What can hang from each mark
teposel: bagogad dosek puba
puba: zunomo
rozutez: refur teposel
bagogad: teposel zunomo
dosek: zunomo
zunomo: bagogad dosek puba rozutez
refur: rozutez

Each row was made from one small tree. The marks that hang from a mark follow it in brackets, in alphabetical order. Every link used is in the known rows. Write each row's tree.
Known rows
teposel(dosek(zunomo) puba): [-1.28  1.27 -0.27  2.95 -1.22  1.18 -1.07 -0.78  0.42 -0.20  1.32 -0.74
  0.17 -1.39 -2.12 -0.26 -1.64 -3.36 -1.15  0.49  3.59  0.23]
zunomo(bagogad puba rozutez(refur teposel)): [-0.17  1.88  0.71 -0.36  1.44  0.86 -1.47  0.76  1.05 -1.54 -0.12 -0.17
 -2.87 -5.49  0.28  0.49  0.54  1.35 -1.05 -0.44 -0.29  1.62]
dosek(zunomo(rozutez(refur))): [-0.05  0.20  1.57 -2.02 -0.74  1.10  0.33 -1.94 -1.05  1.68 -0.55  0.14
 -0.54 -5.14 -1.21  0.65  2.83 -0.41 -0.41  0.50  1.66  0.38]
refur(rozutez(teposel(puba(zunomo)))): [-0.31  3.51  0.96 -0.85  2.11  2.78 -0.82 -1.69  4.73 -0.64  2.24 -1.02
 -0.76 -2.61 -0.20  0.65  0.03 -2.51 -1.59 -1.55  1.78  0.21]
zunomo(bagogad dosek puba): [-1.00  2.24  0.39  6.27  0.76 -2.31 -3.40  0.51 -1.23 -3.66  0.50 -1.39
 -0.25 -0.90  2.57 -0.60 -1.02 -0.16 -1.29  0.04  0.32  1.21]
zunomo(rozutez(teposel(bagogad dosek puba))): [-0.18  2.54  0.22  1.89  0.02  2.31 -1.53  2.32  2.50  0.07  1.38 -0.01
 -5.74 -4.25 -0.68 -1.26 -1.39  0.06  0.20 -0.09  3.51 -0.26]
bagogad(zunomo(dosek rozutez)): [-0.51  0.83  2.61  3.06 -1.13 -3.32  0.91  1.43 -1.73 -1.71 -0.76 -0.69
 -2.91 -1.98  0.69 -0.85  4.51  0.09  0.33  0.63  1.38 -0.09]
refur(rozutez(teposel(puba))): [-0.41  3.43 -2.25 -2.14  0.94  2.26  0.59 -0.78  4.94 -1.21  1.40 -1.41
 -1.14 -0.95 -0.33  1.27 -0.32 -1.63 -1.28 -0.87  0.55 -0.28]
refur(rozutez(teposel(dosek))): [ 1.07  3.31 -2.44 -2.37  0.54  2.85  1.13  1.59  3.31 -0.50  1.60  1.66
 -2.15 -1.55 -0.04  1.88 -1.37 -1.91 -0.26 -0.84  0.02 -1.66]
dosek(zunomo(bagogad(teposel) puba rozutez)): [-2.50  3.43  2.51  6.91 -0.56 -0.60 -5.73 -0.56 -0.14 -1.76 -0.24 -1.35
 -1.68 -3.94  2.32  0.92  1.26 -1.02 -0.60  1.53  2.31  2.57]
bagogad(teposel(puba(zunomo(dosek)))): [-2.00  3.40  3.91  7.47  1.45 -0.46 -1.94  0.26  1.29 -3.48  1.72 -2.01
  0.83 -0.38  1.99 -1.06 -1.97 -1.28 -0.72  1.13  3.45  0.00]
bagogad(teposel(dosek)): [-0.34  3.26  1.14  3.54  0.25  0.71  0.25  3.16 -0.42 -0.89  1.10  0.52
 -1.06  0.07  1.65  2.10 -3.01 -2.60 -0.22  2.13  1.38 -0.67]
teposel(bagogad puba(zunomo)): [-0.87  2.00  3.91  4.05  2.25  0.76 -3.80 -0.70  0.32  1.71  2.49 -1.00
 -0.98 -2.25  0.38 -0.87 -1.02 -1.82 -1.40 -0.53  4.26  1.14]
bagogad(zunomo(dosek)): [-0.66  1.74  1.63  3.54 -0.15 -2.75  0.80  0.85 -1.40 -2.23  0.71 -0.34
 -0.25 -0.08  0.12 -0.36  2.00 -0.68 -0.20  0.10  0.94 -0.13]
refur(rozutez): [ 0.76  2.58 -0.70 -2.27  0.74  0.64  0.44 -0.17  0.50  1.12  0.33 -0.56
 -0.45 -0.32  1.45  2.51  1.21 -2.40 -1.22 -0.26 -0.19 -0.40]
puba(zunomo(dosek rozutez)): [ 0.21  1.16  3.96  3.57 -0.06 -0.99 -1.37  0.30 -1.67 -1.36 -0.01 -0.20
 -2.46 -3.43  2.90 -1.86  2.33 -0.43 -0.08  1.05  1.58 -0.17]
teposel(dosek puba(zunomo(bagogad rozutez))): [ 0.08  0.59  3.91  5.01 -0.09 -0.99 -3.13  0.59 -1.06  0.09  0.77 -0.89
 -4.27 -3.41  1.47 -0.26 -0.97 -2.51 -0.96 -1.55  3.48  1.50]
puba(zunomo(bagogad(teposel) dosek rozutez)): [-0.54  3.00  4.39  7.49  0.38 -2.36 -3.71  1.52 -0.39 -2.39  0.47  0.23
 -2.86 -2.86  4.76 -0.38  0.76 -0.21  0.11  0.30  1.58  1.12]
teposel(dosek(zunomo(bagogad puba rozutez))): [-1.25  0.98  1.24  5.47 -1.53 -0.41 -4.55  0.05 -1.77 -0.61 -0.17 -0.49
 -2.84 -4.44  0.32  0.01  0.66 -1.82 -0.60  0.17  2.58  1.96]
zunomo(bagogad dosek): [ 0.04  1.87 -0.15  4.03  0.16 -2.83 -1.62  0.85 -0.67 -2.19  0.73  0.83
 -1.32 -0.34  2.91 -0.01 -0.76 -0.13 -1.07 -0.74 -0.09  0.68]
bagogad(teposel(puba) zunomo(dosek)): [-2.54  3.00  2.75  7.05  0.14 -2.63  0.19  1.50  0.81 -4.06  0.85 -2.09
  0.41  1.07 -0.16 -0.25  0.22 -0.99 -0.14  1.02  2.98  0.35]
refur(rozutez(teposel)): [ 0.68  3.73 -2.30 -3.46  0.97  2.38  0.70 -0.21  3.79 -0.54  1.05  1.11
 -1.20 -1.31  0.74  2.09  0.57 -1.45 -1.07 -0.53 -0.94 -0.82]
teposel(dosek): [ 0.59  1.52  0.01  1.23 -0.06  0.08  0.89  1.87 -1.26  0.19  0.86  0.74
 -1.25 -0.29  0.77  1.22 -1.60 -2.63 -0.68  1.12  1.10 -0.59]
dosek(zunomo(puba rozutez(refur teposel))): [-1.54  1.49  0.53 -1.14  0.44  3.42 -1.45 -1.56  1.73 -0.89 -0.11 -0.04
 -0.80 -6.54 -2.39 -0.42  2.19  0.67 -0.57  1.27  1.46  0.80]
zunomo(dosek puba rozutez): [-1.26  1.32  2.07  4.60 -0.66 -1.12 -1.41  0.74 -1.44 -3.46 -1.13 -2.36
 -1.86 -2.87  2.18 -1.81  2.07  0.23 -0.41  2.11  1.13  0.25]
dosek(zunomo): [-0.96  1.95  0.09  0.83 -0.75  0.22 -1.33 -1.79 -0.33  0.49  1.04  0.90
  0.60 -1.80 -0.32  0.80  1.35 -2.05 -1.19  1.07  1.58  0.46]

Which tree is each row?
[-1.36  3.23  0.80  4.08 -0.90  1.49 -1.40  0.86  0.31 -0.66  1.33  1.22
  0.81 -1.06  0.10  1.84 -1.71 -2.68 -0.22  2.05  2.79 -0.14] => bagogad(teposel(dosek(zunomo)))
[-1.77  1.33  3.43  5.53 -0.66 -3.02 -1.03  0.83 -2.22 -3.37 -1.05 -2.55
 -1.86 -2.66  0.53 -1.31  4.11  0.20  0.06  1.56  1.83  0.83] => bagogad(zunomo(dosek puba rozutez))
[ 1.20  0.36  1.55 -1.46  0.43 -0.68 -0.04  0.67 -1.66  1.49 -0.62  0.44
 -3.08 -3.84  1.38  1.48  1.09  0.17 -0.94 -0.95 -0.10  1.08] => zunomo(bagogad rozutez(refur))
[-1.61  2.20  3.48  5.22  1.84 -1.08 -3.23  1.06 -1.82  0.96  1.52 -1.12
 -0.66 -2.68 -0.88  0.29  1.41 -1.18 -0.44  0.47  2.68  1.37] => teposel(bagogad(zunomo(puba)))
[ 1.02  0.27  3.82  2.47  1.18 -1.47 -1.59  0.36 -2.07 -0.44  0.19  0.50
 -1.91 -4.52  2.31 -0.68  0.98  0.49 -0.17 -1.66  0.95  0.88] => puba(zunomo(bagogad dosek rozutez(refur)))
[-1.51  1.58  0.25  4.57 -0.24  1.96 -3.54 -0.40  0.75  1.90  1.98 -0.20
 -1.01 -2.90 -2.44 -0.87 -2.14 -2.67 -0.47 -0.06  4.81  0.23] => teposel(bagogad dosek(zunomo) puba)
[-0.74  3.62  0.50  6.27  0.61 -2.35 -2.25  2.04  0.06 -3.10  0.76  0.74
 -0.75  0.37  3.78  1.03 -2.16 -0.11 -0.45  0.34  0.30  0.65] => zunomo(bagogad(teposel) dosek)
[-0.52  3.01 -1.28  2.27 -0.08  3.14 -3.26  0.85  2.61  1.07  3.22  3.38
 -1.73 -4.21 -1.77 -0.32 -1.35 -1.05  0.00 -0.26  3.04 -0.48] => rozutez(teposel(bagogad dosek(zunomo)))
[-1.53  0.44  2.26  0.38 -0.18  1.72 -1.60 -1.71 -1.66  0.74 -1.14 -1.81
  0.27 -5.72 -2.01  0.18  2.81 -0.68 -0.77  1.66  2.10  1.14] => dosek(zunomo(puba rozutez(refur)))
[ 0.95  1.79 -0.51 -2.21  0.87  0.58  0.27  0.83  1.42 -0.04  0.22  1.77
 -3.83 -4.69  0.73  1.09  0.66  1.39 -0.69 -1.43 -0.61  0.93] => zunomo(bagogad rozutez(refur teposel))
[-0.26  3.40  0.30  1.79  1.74  1.80 -1.15 -1.02  4.25 -3.01  2.31 -1.37
 -0.16 -2.06  0.56 -0.93 -0.27 -1.24 -0.87 -1.53  1.79 -0.65] => refur(rozutez(teposel(puba(zunomo(dosek)))))
[-1.09  2.80  0.29  3.19  0.18  0.57 -2.12  1.20  3.33 -1.80  1.11 -0.55
 -4.61 -3.76  0.83 -2.97  0.34  2.00  0.09  0.07  2.77 -0.35] => zunomo(dosek rozutez(teposel(bagogad puba)))
[ 0.51  1.78  0.04 -0.17  1.34  1.76 -0.49  2.01  1.78 -0.29  0.90  1.69
 -3.26 -5.88  0.06 -1.53  0.62  3.23  0.63 -0.35  1.14 -1.08] => zunomo(dosek rozutez(refur teposel(bagogad)))
[-1.14 -0.05  1.55  1.38 -0.63  2.15 -1.35 -0.12 -2.28  0.30 -0.41 -0.99
 -0.28 -5.32 -2.52  0.08  1.12 -1.09 -0.16  1.33  2.40  0.26] => teposel(dosek(zunomo(puba rozutez(refur))))
[ 0.72  1.15  2.77 -0.38  1.49  1.39  0.71  0.56  1.15 -2.04  0.78  1.50
 -1.56 -5.78  0.76 -1.38  1.37  1.62 -0.02 -0.10  1.08 -0.99] => puba(zunomo(dosek rozutez(refur teposel)))
[-0.86  2.99  2.12  1.69  1.71  1.60 -1.13 -1.23  2.94 -1.48  2.58 -0.18
 -0.95 -2.27  0.09 -0.86 -0.97 -1.68 -1.80 -0.15  2.57  0.56] => rozutez(teposel(puba(zunomo)))
[ 1.06  1.57 -1.22 -2.62  1.21  2.90  2.54  1.90  1.49 -0.28  1.56  2.56
 -0.87 -2.74 -1.65  1.25 -2.59 -0.22 -0.67 -0.09  0.19 -1.52] => rozutez(refur teposel(dosek))
[ 1.22  3.52 -2.37 -1.04  1.47  3.58 -1.13  2.29  3.51  1.57  2.72  1.76
 -3.05 -3.28 -0.08  1.61 -1.66 -1.18  0.04 -1.36  1.08 -1.63] => refur(rozutez(teposel(bagogad dosek)))
[-0.23  2.30  2.49  0.40  3.49  3.46 -2.11 -0.38  2.97  1.34  3.22  0.66
 -0.69 -4.63 -1.94 -0.66 -1.93 -0.11 -1.13 -1.74  3.54  0.27] => rozutez(refur teposel(bagogad puba(zunomo)))
[ 0.03  1.48  1.90  0.08  2.54  3.49  0.75  0.58  2.10 -0.59  2.66  0.55
 -0.14 -3.66 -2.52 -0.02 -3.38 -1.83 -1.06 -1.08  2.81 -0.63] => rozutez(refur teposel(dosek puba(zunomo)))
[-1.12  1.81  2.98  5.05  1.03 -0.81 -1.46 -0.73 -0.19 -2.15  1.48 -1.73
  0.24 -1.18  1.05 -1.86 -0.66 -1.54 -1.42  0.20  2.92  0.33] => teposel(puba(zunomo(dosek)))
[-2.42  3.06  0.81  5.46 -0.74  1.44 -1.54  0.22  1.42 -1.18  1.48 -1.06
  0.68 -0.73 -1.05  0.74 -2.50 -3.12 -0.44  1.55  4.17  0.14] => bagogad(teposel(dosek(zunomo) puba))
[-1.84  1.89  5.24  2.96  1.45 -0.39  0.19  1.47 -1.43 -1.36 -1.17 -2.68
 -0.64 -3.65 -0.86  1.92  2.65 -0.59  0.24  1.70  1.80  0.98] => bagogad(teposel zunomo(puba rozutez(refur)))
[-2.72  2.98  4.64  8.01 -0.10 -2.48 -1.21  2.54 -1.15 -4.54 -0.66 -3.02
 -1.47 -1.84  1.44 -0.63  2.89  0.25  0.67  2.39  2.44  0.61] => bagogad(teposel zunomo(dosek puba rozutez))
[ 0.09  1.03  1.18 -0.56  0.71 -0.63  2.40  1.80  0.97 -2.21 -0.10  0.94
 -2.49 -4.40 -2.05 -0.70  3.59  2.04  0.56 -0.52  0.55 -0.70] => bagogad(zunomo(dosek rozutez(refur teposel)))
[ 0.12  2.60  1.82  3.78  0.60 -1.27 -2.95  0.70  1.24 -2.94  1.35  1.95
 -3.96 -4.52  3.36 -1.85  1.26  0.93 -0.29 -1.26  0.73  0.73] => puba(zunomo(bagogad dosek rozutez(teposel)))
[-0.10  1.81 -0.59 -0.33  2.12  3.77 -0.16  2.24  3.29  0.87  2.39  0.74
 -1.65 -3.66 -3.17 -0.14 -4.19  0.04 -0.30 -1.04  2.91 -0.91] => rozutez(refur teposel(bagogad dosek puba))
[ 0.32  1.80  1.30  0.78 -0.80 -0.32  1.52  2.67  0.68 -1.22  0.67  1.76
 -4.58 -3.28 -1.12  0.28  2.29 -0.77  0.52 -0.01  1.27 -0.49] => bagogad(zunomo(rozutez(teposel(dosek))))
[-0.03  3.51  0.56  0.89  2.21  1.28 -2.85 -1.59  4.49 -1.07  2.68 -0.64
 -1.60 -2.67  0.73  0.89 -0.56 -2.12 -1.88 -3.50  1.26  1.31] => refur(rozutez(teposel(puba(zunomo(bagogad)))))
[-0.34  1.70  1.17 -1.61  1.39  2.25  0.40  0.53  1.04 -1.31 -0.28 -0.57
 -1.98 -5.36 -0.55  0.10  1.08  0.88 -0.80  1.11  0.17  0.20] => zunomo(puba rozutez(refur teposel))
[-1.20  2.63  5.10  5.75  0.06  0.79 -1.70  1.60  0.06 -1.12  0.45 -1.79
 -2.73 -2.62  1.63 -0.02 -1.52 -2.70 -0.05  1.34  4.29  0.25] => bagogad(teposel(dosek puba(zunomo(rozutez))))
[-0.16  1.59  2.94  5.60  0.88 -0.70 -2.97  0.40 -0.68 -0.42  1.86 -0.32
 -1.66 -1.54  0.98  0.03 -3.10 -3.45 -1.68 -1.89  3.14  1.35] => teposel(dosek puba(zunomo(bagogad)))
[-1.89  1.87  2.36  6.21  0.14 -2.36 -0.91  0.89 -1.71 -3.53  0.53 -1.94
  0.57 -0.94 -0.22 -0.82  2.10 -0.38 -0.49  1.15  1.54  0.69] => bagogad(zunomo(dosek puba))
[ 0.33  1.11  3.64  4.86 -0.03 -2.71 -3.10  0.32 -1.81 -1.51  0.50  0.49
 -3.14 -3.39  4.16 -1.22  1.79 -0.05 -0.47 -0.92  1.25  1.15] => puba(zunomo(bagogad dosek rozutez))
[-0.91  2.65  0.46  3.52  1.10  0.92 -1.05  2.43  2.68 -0.19  2.72  0.61
 -3.10 -2.34 -2.98 -0.58 -1.18 -0.92 -0.05 -1.51  3.94 -0.02] => rozutez(teposel(bagogad(zunomo) dosek puba))
[ 1.21  0.36  4.12  0.31  1.63 -0.41 -1.55 -0.16 -2.12  1.88  0.19  0.52
 -2.41 -4.90  1.65  0.88  1.32 -0.72 -0.95 -1.66  0.79  1.63] => puba(zunomo(bagogad rozutez(refur)))
